What can hang from each mark:
E: T
W: T
X: Y
Z: A W
N: L T Y
A: Z
T: A W X
L: N

Every row comes from one small tree of marks. The marks that hang from a mark follow it in brackets, in alphabetical order. Every link used is in the known rows. Which tree was each row made from?
Known rows:
A[Z[W[T[X[Y]]]]]: [-2.01  1.27 -3.46 -2.83  0.45  0.45 -0.40 -3.62 -2.59  1.12 -6.75 -4.46
 -0.25  0.35  1.36  1.80 -2.83  6.37  0.24  0.47 -6.22 -1.61]
E[T[A W X]]: [-3.13  2.31 -1.57 -5.55  0.91 -0.25 -0.97 -3.96 -0.83 -3.32  0.62  5.69
 -1.12  0.77 -0.04 -0.90 -3.45  0.86  1.38 -3.93 -8.98 -0.25]
N[L T Y]: [-0.43  2.56 -5.69 -1.55  1.28 -0.39  0.04  1.71  3.39 -2.96 -0.08  2.30
  0.51 -0.55 -3.14 -0.96  0.70 -3.52  1.70  0.86  2.71 -0.93]
W[T[A X]]: [-1.69  1.86  0.24 -2.35 -0.43 -2.29  0.94 -5.87 -0.63  0.51 -0.18  1.87
 -2.31  1.46  0.81 -0.89 -2.15  2.38  0.92 -1.78 -6.82 -0.54]
W[T[X[Y]]]: [-1.44  0.15  1.62 -1.27  1.84 -1.32 -0.57 -5.82 -0.08 -0.59 -3.11 -2.69
  0.46  1.50  1.20  3.21 -1.62  2.95  1.19 -0.66 -5.15  0.01]
W[T[X]]: [-1.59  0.60  1.44 -2.01 -1.12 -1.13 -0.30 -5.66 -0.39  1.01 -1.22 -2.15
 -0.84  1.74  0.29 -0.39 -0.71  2.19  0.56 -0.49 -5.55 -0.65]
E[T]: [-1.83  0.89  0.63 -1.18  0.86  0.68  0.26 -1.12 -0.37 -1.65 -0.02  1.87
  0.38  0.48 -0.13  2.06  0.46 -0.45  0.16 -1.29 -3.74 -0.60]
E[T[A[Z] X]]: [-4.09  5.02 -1.69 -4.06  1.58 -0.07 -0.16 -5.44 -1.63 -3.24 -1.90  3.58
 -2.90  0.58  2.77  0.81 -2.45  0.60  0.47 -1.87 -8.42 -0.42]
L[N[T]]: [ 0.87  2.06 -2.92 -2.20  1.51  0.90  0.38  0.91  1.97  1.72  1.51  0.71
 -0.18 -0.65  1.14 -2.01  0.66 -3.37  0.71 -1.89  1.62 -0.08]
N[L T[W X] Y]: [-1.62  2.92 -6.13 -5.05  1.15 -0.60 -1.95 -1.04  3.43 -3.91 -0.39  2.12
  0.63  0.18 -3.66 -3.47 -1.95 -2.79  2.73 -0.42 -0.63 -0.66]
W[T[A[Z] X]]: [-2.31  4.32 -1.59 -2.95 -0.84 -1.59  0.79 -5.81 -1.34  0.45 -1.93 -0.69
 -2.25  0.75  2.25 -2.01 -3.01  3.26  0.77 -1.21 -7.30 -0.06]
W[T[A X[Y]]]: [-1.71  1.32  0.64 -2.14  1.95 -2.29  0.48 -5.60 -0.53 -1.17 -2.36  1.12
 -0.65  1.16  2.15  2.38 -2.71  2.85  1.03 -1.53 -6.74 -0.18]
W[T[A[Z] X[Y]]]: [-2.44  3.25 -1.15 -2.79  1.65 -1.72  0.45 -5.91 -0.94 -0.87 -4.16 -2.14
 -0.78  0.92  3.71  1.30 -3.86  4.05  0.58 -0.95 -7.09  0.45]
A[Z[W]]: [-1.04  1.15 -5.27 -1.27 -1.18  1.84  0.22  2.28 -2.59  1.57 -3.57 -1.62
 -0.80 -1.17  0.11 -1.47 -1.15  3.61 -0.73  0.86 -0.86 -1.64]
Z[A W[T[X]]]: [-1.60  0.06 -3.19 -1.94 -2.65 -0.34  0.28 -3.51 -2.56  2.86 -3.45 -5.32
 -2.26  2.10 -1.09 -0.60 -1.11  5.76 -0.07 -0.70 -6.31 -5.48]
Z[W[T]]: [-0.55 -0.76 -2.67 -0.95 -1.87  0.41  1.32  0.92 -1.83  2.81 -1.93 -1.16
 -0.03 -0.15 -1.75 -0.86 -0.41  4.82 -0.54  0.56 -3.11 -2.41]
W[T[A]]: [-0.69  1.53  0.01 -0.94 -0.77 -2.02  1.85 -1.21 -0.30  0.98  0.17  1.48
 -0.43  0.25  0.31 -1.31 -1.29  2.83  0.10 -0.88 -4.70 -0.12]
N[T[W] Y]: [ 1.07  1.58 -4.39 -3.96  0.04 -0.41 -0.68  4.46  2.65 -2.72  0.30  1.50
  1.40  1.58 -2.21 -2.57 -1.04 -3.49  1.38  0.58  0.58 -0.12]
N[L T[A X]]: [-2.54  3.40 -5.92 -2.60  2.62 -1.49 -0.41 -3.36  0.93 -0.46 -0.27  6.69
 -2.47 -1.18  0.48 -0.46 -1.31 -2.22  1.48 -1.20 -2.09 -1.26]
T[A[Z] W X[Y]]: [-2.16  3.06 -3.32 -4.71  1.91 -1.24 -1.51 -2.38 -0.45 -3.10 -3.48 -0.26
 -0.04  0.32  2.39 -0.56 -5.41  2.83  1.28 -1.78 -5.35  1.10]
T[A[Z[W]] X]: [-2.36  2.83 -5.72 -3.02 -0.14  0.49  0.15 -2.54 -2.89 -0.14 -2.89  2.46
 -3.63 -0.55  1.83 -1.24 -3.30  3.20 -0.08 -0.03 -4.36 -1.80]
N[L T[X] Y]: [-1.81  3.04 -4.65 -2.95  2.19 -0.24 -1.28 -2.87  3.07 -3.47 -0.66  3.31
 -1.09  0.69 -1.94 -0.98 -0.14 -3.77  2.49  0.67  0.52 -0.93]
E[T[W X[Y]]]: [-2.78  0.43 -0.20 -4.96  3.12 -0.18 -2.28 -4.02  0.12 -4.00 -2.46  0.62
  1.32  1.34  0.43  3.10 -3.08  0.63  1.59 -2.49 -6.90 -0.16]

Write each row's tree:
[-0.38  1.94 -6.60 -3.84  0.59 -0.43 -0.70  3.59  3.28 -3.56  0.43  1.68
  1.97 -0.56 -4.05 -4.11 -0.67 -2.76  2.07 -0.26  1.84 -0.28] : N[L T[W] Y]
[-2.39  2.02 -3.79 -2.76 -1.90  0.57 -0.17 -4.15 -2.74  2.32 -4.77 -3.52
 -1.72  0.22  0.29 -1.02 -1.89  5.62  0.09  0.32 -6.24 -2.19] : A[Z[W[T[X]]]]
[-2.37  2.02 -5.21 -2.91  2.30  0.72 -0.60 -2.01 -2.31 -1.27 -5.10  1.41
 -2.43 -0.30  2.79  2.15 -3.78  3.65  0.26 -0.15 -3.97 -1.37] : T[A[Z[W]] X[Y]]
[ 1.29  3.10 -2.79 -2.61  1.16  0.95  0.95  2.53  4.15 -1.62  2.23  0.66
 -0.12  1.09 -0.60 -2.96  1.12 -4.84  1.87 -1.56  2.70  0.24] : L[N[T Y]]
[-0.26 -0.94 -3.85  0.15 -2.99 -0.16  1.36  1.39 -2.63  3.30 -2.87 -5.86
 -0.66  0.76 -1.89 -1.20 -0.32  5.72 -0.90 -0.42 -3.50 -4.86] : Z[A W[T]]
[-0.44  1.48 -3.34 -5.84  3.43  0.42 -2.07 -1.65  2.40 -0.49 -0.63 -0.26
  1.71  0.41  1.24 -0.94 -2.13 -2.07  1.83 -3.58 -1.74  0.50] : L[N[T[W X[Y]]]]
[-1.30  1.28 -1.89 -4.64 -0.14 -1.32 -0.89 -3.02 -0.74 -2.16  0.40  3.83
 -1.42  0.71 -0.03 -2.57 -3.59  1.19  0.82 -2.34 -4.76  0.31] : T[A W X]
[-0.91  0.34 -3.95 -1.45 -1.57 -0.77  2.09  0.94 -1.97  2.54 -1.35  2.56
 -1.22 -0.42 -1.12 -1.64 -1.35  4.83 -0.41 -0.30 -4.55 -2.24] : Z[W[T[A]]]
[-2.15  0.71 -3.01 -2.77 -1.22 -0.81  1.07 -3.79 -2.58  1.45 -2.05  3.10
 -2.92  0.22 -0.19 -0.90 -2.23  4.48  0.11 -0.95 -7.01 -2.53] : Z[W[T[A X]]]
[-0.86  3.59 -7.97 -4.23  1.11 -1.51  0.08  3.70  2.65 -4.19  1.06  5.58
  0.88 -0.93 -3.16 -4.59 -1.78 -2.62  2.08 -0.77  0.28 -0.12] : N[L T[A W] Y]
[-1.94  1.67 -1.77 -3.87  0.36 -0.77  0.21  0.63 -0.54 -2.91  0.90  4.88
  0.63 -0.07 -0.53 -1.63 -2.47  0.76  0.53 -3.28 -6.34 -0.11] : E[T[A W]]
[-3.97  3.72 -5.04 -4.30  0.97  1.32  0.21 -3.52 -2.88 -1.64 -3.20  4.84
 -3.45 -0.49  1.60  0.83 -3.08  3.07 -0.08 -1.13 -8.20 -2.65] : E[T[A[Z[W]] X]]
[-1.49 -0.92 -2.64 -1.37  0.32 -0.32  0.04 -3.34 -2.00  1.39 -5.41 -6.46
 -0.76  1.63  0.57  2.84 -1.65  5.91  0.14 -0.73 -5.60 -4.93] : Z[A W[T[X[Y]]]]
[-1.77  0.23 -2.56 -2.75  1.07 -0.99  0.60 -3.44 -2.41  0.03 -3.81  2.17
 -1.43  0.70  1.00  2.39 -3.15  5.11  0.71 -0.92 -6.72 -2.31] : Z[W[T[A X[Y]]]]
[-2.27  0.94 -5.84 -4.63  3.71 -1.11 -3.17 -2.08  1.62 -1.73 -2.96  0.93
  1.86 -1.40 -0.69  0.80 -2.85 -0.60  2.11 -1.40 -1.19 -0.46] : N[L T[W X[Y]]]
[-2.34  3.31 -3.68 -5.10 -0.32 -0.79 -0.97 -2.64 -1.36 -1.69 -1.56  0.80
 -1.20  0.08  1.16 -3.99 -4.27  1.93  0.79 -1.76 -5.55  0.40] : T[A[Z] W X]
[ 0.74  4.01 -5.02 -5.66  0.83  0.08  0.85  4.02  4.05 -2.99  3.33  4.01
  0.18  0.93 -1.42 -6.30 -1.54 -3.61  1.76 -3.22  0.11  0.51] : L[N[T[A W] Y]]
[-1.09  3.15 -4.15 -3.73 -0.74 -0.48  0.16  1.79 -0.96 -0.94 -0.61 -0.09
  0.24 -0.82  0.45 -4.39 -3.46  2.25  0.06 -1.17 -3.00  0.92] : T[A[Z] W]
[-1.09 -0.69 -0.32 -4.04  1.71 -0.59 -2.59 -2.79  0.14 -2.33 -2.34 -0.77
  1.42  0.80  0.63  1.16 -3.38  1.35  1.22 -1.51 -3.22  0.53] : T[W X[Y]]
[-0.02  3.28 -2.18 -3.92  1.95  0.84 -0.42 -2.59  4.34 -2.25  1.88  1.70
 -1.54  2.08  0.11 -2.28  0.09 -5.05  2.40 -2.00  0.14  0.08] : L[N[T[X] Y]]
[-0.10  1.24 -1.82 -3.46  4.30  0.59 -1.16 -3.54  2.33 -0.01 -0.89  0.86
 -0.12  0.37  3.18  2.30 -0.80 -2.79  1.72 -2.47 -0.36  0.18] : L[N[T[X[Y]]]]
[-0.66  3.30 -4.76 -6.58  1.38 -0.34 -0.51 -1.58  1.46 -0.02  2.39  4.54
 -1.28  0.13  1.23 -5.15 -2.88 -2.12  1.38 -4.03 -3.31  0.10] : L[N[T[A W X]]]
[-2.88  1.57  0.54 -2.95  4.69 -0.48 -0.54 -5.39 -0.22 -4.14 -1.57  5.15
 -1.24  0.90  2.64  4.94 -2.61  0.19  1.18 -2.44 -7.27 -0.35] : E[T[A X[Y]]]
[-0.64  0.58 -3.53 -4.89  0.89 -0.72 -2.20 -1.10  0.50  0.37 -0.73  2.11
  0.01  1.02 -0.08 -1.32 -2.11 -2.70  1.41 -0.67 -2.72 -0.38] : N[T[W X]]
[ 0.79  1.76 -4.56 -4.83  0.57  0.86 -0.56  2.95  2.03  1.62  1.91  0.00
  1.58 -0.58 -0.71 -5.18 -0.46 -2.10  0.55 -3.26  0.65  0.56] : L[N[T[W]]]
[-2.96  3.85 -3.68 -4.93  0.57 -0.21  0.27  0.75 -0.87 -2.91 -0.71  2.13
  0.45 -0.41  0.40 -2.55 -3.24  1.94  0.10 -2.77 -7.14  0.08] : E[T[A[Z] W]]
[-2.57  2.50 -5.67 -2.38  5.38 -1.58 -0.87 -3.62  1.27 -1.98 -2.20  5.52
 -0.80 -1.41  1.99  2.88 -2.16 -1.85  1.66 -1.36 -1.42 -0.85] : N[L T[A X[Y]]]
[ 0.08  6.67 -5.35 -3.57  1.01  0.51  1.74  2.61  3.67 -2.44  1.22  2.03
 -1.58  0.42  1.50 -4.69 -1.14 -3.71  1.47 -1.86  0.66  0.61] : L[N[T[A[Z]] Y]]
[ 1.00  2.78 -3.98 -5.27  0.22  0.88 -0.10  3.95  4.50 -2.20  2.38  0.26
  1.77  1.27 -2.40 -5.68 -0.49 -3.74  1.78 -2.23  1.45  0.61] : L[N[T[W] Y]]
[-1.92  4.03 -6.74 -6.44  0.94 -0.90 -1.29 -1.01  0.08 -0.25 -1.93  2.90
 -1.59 -0.02  2.20 -3.01 -4.14 -1.26  1.03 -0.86 -4.66 -0.15] : N[T[A[Z] W X]]
[-1.22  2.64 -8.00 -3.78  1.34 -1.41 -0.23  2.58  1.11 -0.45  0.60  4.90
  0.78 -2.51 -1.63 -3.75 -1.93 -0.79  0.98 -1.44 -0.91 -0.47] : N[L T[A W]]
[-1.33  1.01  0.15 -1.57  3.21 -1.14 -0.85 -4.60 -0.32 -2.62 -1.73  3.54
 -1.28  0.55  2.79  3.32 -2.69  0.25  0.94 -1.35 -3.49  0.38] : T[A X[Y]]
